Each row comes from the steps of one path. Every step used is in the known rows, and no mark comes twice. Write the path behind each row, first mark first.
In the rows, zero is written as 128.
Known rows:
defu-busu-dapomot: [172 115 152 168 150 106 121 104  72  94 173 147 161 147 132 119 137 133
 106 167 180  61  95 144 111 123 143 106 148  59  83 153 148 171 123 113
 101 190 175  85 159 122 107 148 128  99  95 117  94 137 104 183 114 125
 156 174]
fudig-fefo-dapomot: [117 136 134 129 149 157 161 125  51 115 135  59 142 126 120 115 134 149
 126 151 128 100 141 146 119 140 128 100 166  76  87 142 135 163  87 100
 118 200 184 130 145 135 115 111  97 105  92 134 130 126 116 165 120 131
 148 133]
fefo-defu-dapomot-busu: [145 144 114 165 122 120 162 130 101  93 168 119 188 101 127  99 137 119
 105 111 144  77 121 145 110 135 137  86 156 108  91 137 165 161 167  53
  78 184 135  83 136 110  88 167 115 103  68 132 133 141 108 176 115 134
 157 147]
fudig-fefo-dapomot-busu-defu: [183 149 126 146 124 120 181 135  64 146 143 100 153  90 114 126 154 173
  85 137 159  79 149 143  85 142 105  77 139 107  99 170 176 176 150  92
  72 198 165 113 142 118  95 176  97 133  93 140 109 146 129 155  99 150
 173 158]
fefo-dapomot-defu-fikizo: [170 114 115 147 115 145 173 105 111 132 153 129 130 147 114  98  73 158
 122 140 151  59 153 186 108 156 124  86 158  89 109 104 137 143 124 123
  83 202 151 102 100  85 142 170  84 104 118 123 111 126 129 128  84 138
 131 110]
fikizo-defu-busu-dapomot-vogom: [154  92 161 155 160 111 131  86  69  99 185 119 190 143 116 130 151  86
  94 155 184  57 115 117 126 115 122  91 131 118  68 155 160 126 125  95
  92 154 184  88 161 118  84 151 125 101  76 104 116 110 113 169 104 115
 149 171]
fudig-fefo-dapomot-busu-defu-fikizo: [171 128 116 171 132 124 178 121  87 162 151 129 146 101 112 103 112 189
 118 124 148  82 144 169  85 135 108  73 145  84  87 132 150 157 133 142
  82 212 154  99 107  98 138 185  75 125 101 129 104 150 132 133  81 141
 156 128]
defu-dapomot-vogom: [132  77 147 142 133 130 159  97  75 113 168  94 205 156 127 111 141  68
 112 124 170  79 136 117 149 127 106  90 132 127  64 155 141 103  88  53
 101 146 166  83 146  95  94 116 116  88  68  96 121  99 116 168 110 115
 114 148]
dapomot-busu: [132 153 129 158 137 108 164 116  87  95 173 118 160 121 127 115 176 116
  82 135 133  80 100 143 103 132 107 110 141 134 107 122 182 171 170  30
  80 175 141  72 116 105 100 172 112 111  74 131 128 134 104 171  83 126
 145 145]
fikizo-defu-fefo: [165 150 133 136 153 164 146 129  57 107 144  80 140 128 129 100 115 147
 110 151  88  95 109 163 147 137 121 125 162  99 113 124 154 120 172 145
 135 189 203 115 149 108 105 178  89 122 140 130 186 143 105 181 123  94
 173 136]
dapomot-vogom: [127  83 158 141 140 119 163  86  73 104 172  82 181 163 125 129 162  77
  94 146 164  80 114 109 138 129 105 104 129 159  75 137 163 122 117  47
  97 146 161  81 127  95 104 136 111 102  85 100 128  94 115 153  82 115
 110 142]
fikizo-defu-fudig-fefo-dapomot: [129 133 129 116 146 165 151 136  54 111 113  52 152  94 119 123 116 149
 127 143 106  98 136 152 100 138 140  96 168  71 100 140 135 156 108 132
 127 203 209 128 160 134 130 122  75 108 103 154 136 137 104 154 143 137
 162 133]
vogom-dapomot-busu: [124 156 130 151 136 109 170 139  82  72 200 125 156 124 130 115 185 120
  98 119 135  75 108 153 121 120 100 111 147 155  91 132 190 176 166  10
  87 176 147 102 129 118  92 139 119 123  62 127 122 112  98 180  98 112
 165 153]
busu-dapomot-defu: [210 123 158 155 111 119 147 116  90  94 169 127 142 154 115 119 110 141
 100 161 175  35 130 155 110 166 122  95 150 118 101 131 148 174 146  79
  83 179 158 103 116  88  94 171 114 122 127 121 105 120 126 143 120 137
 157 145]
dapomot-defu-fudig: [189 104 128 112 103 124 144 121 106  99 105  96 148 116 120 124 103 118
 101 142 116  71 111 157  79 155 132 109 134 110 135 115 152 143 162 103
  95 180 174  74 132  77 146 172  80 100 137 161 113 134  95 114 129 158
 138 115]
fefo-dapomot-defu: [178 136 127 121 109 147 170 114  91 106 143  93 133 150 119 118  99 131
  98 156 152  49 161 161 115 168 129  91 161 110 122 130 155 159 136  76
  79 185 163 118 127 100  98 155 101 109 121 136 122 112 126 147 112 149
 145 131]
busu-defu: [202 120 136 145 112 130 193 132  61 146 149  95 146 131 124 127 143 174
  83 146 163  75 118 141 100 148 110  90 127 109 102 160 162 168 139 106
  93 194 159  96 110 103 133 164  89 134 128 125 121 136 128 142  94 142
 145 161]
fikizo-defu-busu: [164 142 100 138 146 162 124 124  80 103 163 108 142 107 105 109 134 123
  82 158 132  79  86 152 105 107 130 111 139  54 133 130 159 158 188 126
  96 187 168  73 150 118 126 171 112 128 121 145 151 148  93 188 112 112
 163 177]
fudig-fefo: [129 129 143 151 150 139 137 138  51 113 144  61 139 114 103 112 160 157
 114 149 108 122  90 133 111 136  98 106 145  93  89 118 127 182 127  86
 122 186 157  99 117  95 132 132 108 139 119 135 146 139 117 143 115 108
 140 136]
fefo-fudig: [163  98 136 128 124 119 171 108 103  81 157  63 176 154 142  95 138 139
  79 144 131  88  88 164 112 131 176  93 163  98 130 127 155 165 140  83
  98 192 176  86 114  92 132 139  73  87 112 139 113 122 120 125 109 167
 129 116]
defu-dapomot: [153 108 125 151 117 149 158 130  73 110 151 112 183 142 132  91 121 112
 128 119 152  83 121 154 142 137 126  97 149  70  82 151 122 139  97  72
 116 187 160  85 126  98 124 102 113  95  91 115 122 130 110 184 130 122
 125 144]

Write each row's path:
[158 125 130 132 140 120 135 156  57 121 122  75 152  67 100 121 152 165
 113 126 100 115 110 139  80 126  97  94 134 103  96 141 144 177 146 110
 115 188 176 105 142 100 134 154  87 145 118 162 125 153 104 126 138 133
 174 138] -> vogom-dapomot-busu-defu-fudig-fefo
[187 147 129 150 115 112 189 146  68 128 177 122 153 110 126 124 163 165
  83 124 165  64 133 150  98 130  99  83 133 141  94 168 188 176 164  66
  77 190 153 112 127 115 100 166 100 142  96 131 109 131 118 156  99 133
 174 166] -> vogom-dapomot-busu-defu
[154 127 131 147 134 137 160 141  76  97 147  50 145  96 104 117 119 187
 126 146 115 112 100 131 107 151 162  84 174  99  90 117 146 182 172 133
 115 195 136 109 117 115 129 168  99 138 139 145 177 136 135 123 122 124
 150 137] -> fudig-fefo-defu
[166 108 122 151 107 152 167 137  89 100 147  96 187 124 128  99  91 137
 137 116 151  84 131 149 136 142 166  79 171  70  76 151 128 143 126 105
 108 192 146  97 132 108 122 127 109  99 105 125 145 131 123 163 142 130
 140 142] -> fefo-defu-dapomot
[176 126 118 172 118 123 184 125  93 145 174 147 149 120 120 104 118 180
 113 115 155  67 130 175  97 127 102  84 133 110  87 133 160 158 143 118
  86 206 146  96  99  95 144 178  81 130 103 121 103 137 127 135  76 130
 154 133] -> vogom-dapomot-busu-defu-fikizo
[180 118 143 167 146 104 129 109  81  91 171 136 162 130 126 118 117 153
 111 166 182  59  99 139 107 130 170  90 158  59  80 149 153 174 143 134
  97 194 167  94 159 131 108 162 129 103 106 125 112 135 112 172 126 130
 166 170] -> fefo-defu-busu-dapomot
[183 126 147 169 150 125 120 116  66  90 180 144 158 123 121 119 128 138
 105 165 170  53  95 152 109 123 146  99 148  59  88 150 148 171 145 132
 105 192 183  94 159 127 103 155 118 115 102 121 115 143 103 192 126 120
 174 182] -> fikizo-defu-busu-dapomot
[171 100 127 113 117 127 162 126 101  90 107  70 166  98 131 127  96 140
 118 135 106  90  96 145  84 145 177  98 154 100 114 122 155 144 174 140
 114 194 166  73 136 106 168 171  70  96 136 162 139 138  98 107 133 159
 139 115] -> fefo-defu-fudig
[177 118 127 119 141 140 154 112  91  87 141  50 170 132 142  83 114 153
  79 144  95  93  99 173 126 131 178 100 178  86 136 131 154 141 168 133
 112 197 207 110 146  99 110 164  64  96 134 146 152 143 119 137 131 146
 164 115] -> fikizo-defu-fefo-fudig
[144  80 183 159 149  98 154  83  64  98 187 109 191 165 130 133 155  89
 102 151 191  57 121 112 131 130 115  97 133 146  54 152 156 126 100  68
 102 151 179  92 140 108  88 136 118  94  74  90 110  98 118 160  96 119
 130 155] -> busu-dapomot-vogom
[195 108 130 116 132 118 167 108  94 116 129  56 167 140 146  84 118 166
  77 142 122  97 112 168 114 133 166  96 168  87 130 154 161 144 148 129
  96 195 197 107 143  89 113 169  66  87 128 144 125 142 129 124 122 160
 158 112] -> busu-defu-fefo-fudig
[141 145 115 166 129 119 154 137  89  98 159 110 183  82 117  99 141 134
 114 114 133  90 126 144 106 132 128  83 159  99  86 139 158 166 168  62
  81 185 137  85 136 108  84 163 118 114  70 138 138 143 114 170 120 127
 164 142] -> fudig-fefo-defu-dapomot-busu
[194 108 123 150 102 144 172 140  71 139 140 113 182 128 125 100 115 140
 114 119 171  78 139 150 127 139 116  77 141  74  82 178 128 141  99  97
 103 193 162  98 135  97 119 124 104 110 100 118 110 137 126 171 133 133
 144 158] -> busu-defu-dapomot
[141 125 132 114 140 149 162 131  55 126 108  60 148  98 119 124 119 159
 122 144 122  98 149 151  95 141 135  91 158  68  96 155 138 157  98 131
 119 201 199 126 160 128 129 128  78 105 101 152 119 140 113 146 134 150
 162 130] -> busu-defu-fudig-fefo-dapomot
[139 114 134 130 144 133 125 144  61 111 110  57 146  92 105 118 142 148
 122 145  87 125  90 135  86 132 112 111 139  83 101 117 126 172 131 117
 131 185 175  86 131  95 150 144  87 122 124 157 137 151 100 125 138 130
 146 124] -> defu-fudig-fefo
[183 116 122 116 115 116 170 127  88 123 105  96 170  86 131 135 122 142
  88 124 128  77 126 151  65 137 132  95 131  99 116 154 174 146 153 116
  89 196 187  83 152 108 138 173  69  99 103 164  94 150  98 131 124 172
 160 129] -> fefo-dapomot-busu-defu-fudig
[150 122 132 133 146 152 123 150  56 106 115  55 149  69  95 119 140 153
 120 142  77 119  87 143  87 132 113 102 143  85 110 115 126 170 151 136
 135 192 185  92 132  97 147 153  76 140 136 159 155 153  97 130 145 121
 165 134] -> fikizo-defu-fudig-fefo
[188 118 128 121 133 110 162 111  98 114 138  63 167 128 146  89 126 159
  69 139 121  94 114 167 111 131 165  93 167  90 130 152 168 148 164 117
  89 193 196 105 150  94  96 183  69  90 119 146 119 148 130 131 117 164
 166 113] -> dapomot-busu-defu-fefo-fudig
[117  93 147 121 154 146 153 102  64 114 139  51 180 115 113 129 137  95
 110 137 139  90 148 124 122 128 120  85 145 127  80 148 151 116 105  97
 112 161 201 116 166 121  97 130  91 100  78 123 137 111 112 150 117 127
 145 139] -> fikizo-defu-fudig-fefo-dapomot-vogom
[160 112 118 148 122 151 154 146  78 106 140  82 182 101 115  92  96 151
 142 119 135  98 126 142 132 139 156  77 172  62  73 150 113 156 124 116
 115 192 148 100 137 105 119 127 111 116 110 132 152 140 127 158 153 124
 151 140] -> fudig-fefo-defu-dapomot
[181 134 131 127 104 138 167 136  91  86 178 110 127 155 115 117 122 135
 101 140 149  51 132 163 132 151 105  99 153 145 107 126 161 169 156  44
  90 173 152 122 113  83 109 143 111 138 128 129 128  97 117 145 121 118
 159 143] -> vogom-dapomot-defu
[191 145 131 154 114 112 187 133  74 143 161 117 154 109 120 126 163 164
  71 137 163  70 125 141  85 137 104  84 130 124 104 159 183 173 173  78
  73 186 148  89 121 104 106 190  94 135 102 135 113 143 127 151  89 145
 161 159] -> dapomot-busu-defu
[180 143 132 125 138 140 144 115  84 116 133  91 121 154 128  98 100 138
 103 158 108  88 137 162 139 161 112 126 160 109 117 124 156 126 160 108
 104 173 179 110 147  84  89 189 106 109 148 134 156 131 118 156 118 110
 157 118] -> dapomot-defu-fefo
[156 138 130 110 146 152 179 115  59 143 123  77 138 137 144 110 101 159
 113 151 139  87 167 166 135 149 140 102 171  78  92 166 163 127 104 135
 114 200 204 140 171 134  99 145  88  87 107 130 130 131 119 178 115 139
 161 131] -> busu-defu-fefo-dapomot
[164 123 116 151 125 147 161 110 102 138 148 120 130 135 108  95  81 164
 128 138 138  71 152 180 105 150 117  80 161  83 102 109 129 152 124 130
  87 200 154 109 103  86 139 169  84 114 122 127 115 136 139 122  93 135
 143 108] -> fudig-fefo-dapomot-defu-fikizo
[180 136  97 129 128 133 122 112 104 109 149 123 129 134 106 108 118 118
  74 165 148  72 111 150  99 131 122 111 138  68 141 127 162 161 169  93
  65 174 146  69 146  91 110 184 127 114 128 144 120 140 109 163 102 130
 147 157] -> dapomot-defu-busu
[179 122 119 175 120 120 183 115  96 154 164 145 149 119 118 104 119 178
 106 124 160  72 125 170  88 130 105  79 136  97  95 127 157 156 148 128
  77 206 142  83  93  91 147 192  82 123 105 123 103 148 132 132  65 139
 147 130] -> dapomot-busu-defu-fikizo
[163 123 129 139 136 118 134 149  62 131 104  68 152  65 102 124 149 164
 108 136  96 120 104 137  68 131 101  94 133  90 107 136 141 176 148 121
 109 189 173  92 139  96 135 169  80 134 120 166 124 163 107 121 133 142
 164 132] -> dapomot-busu-defu-fudig-fefo
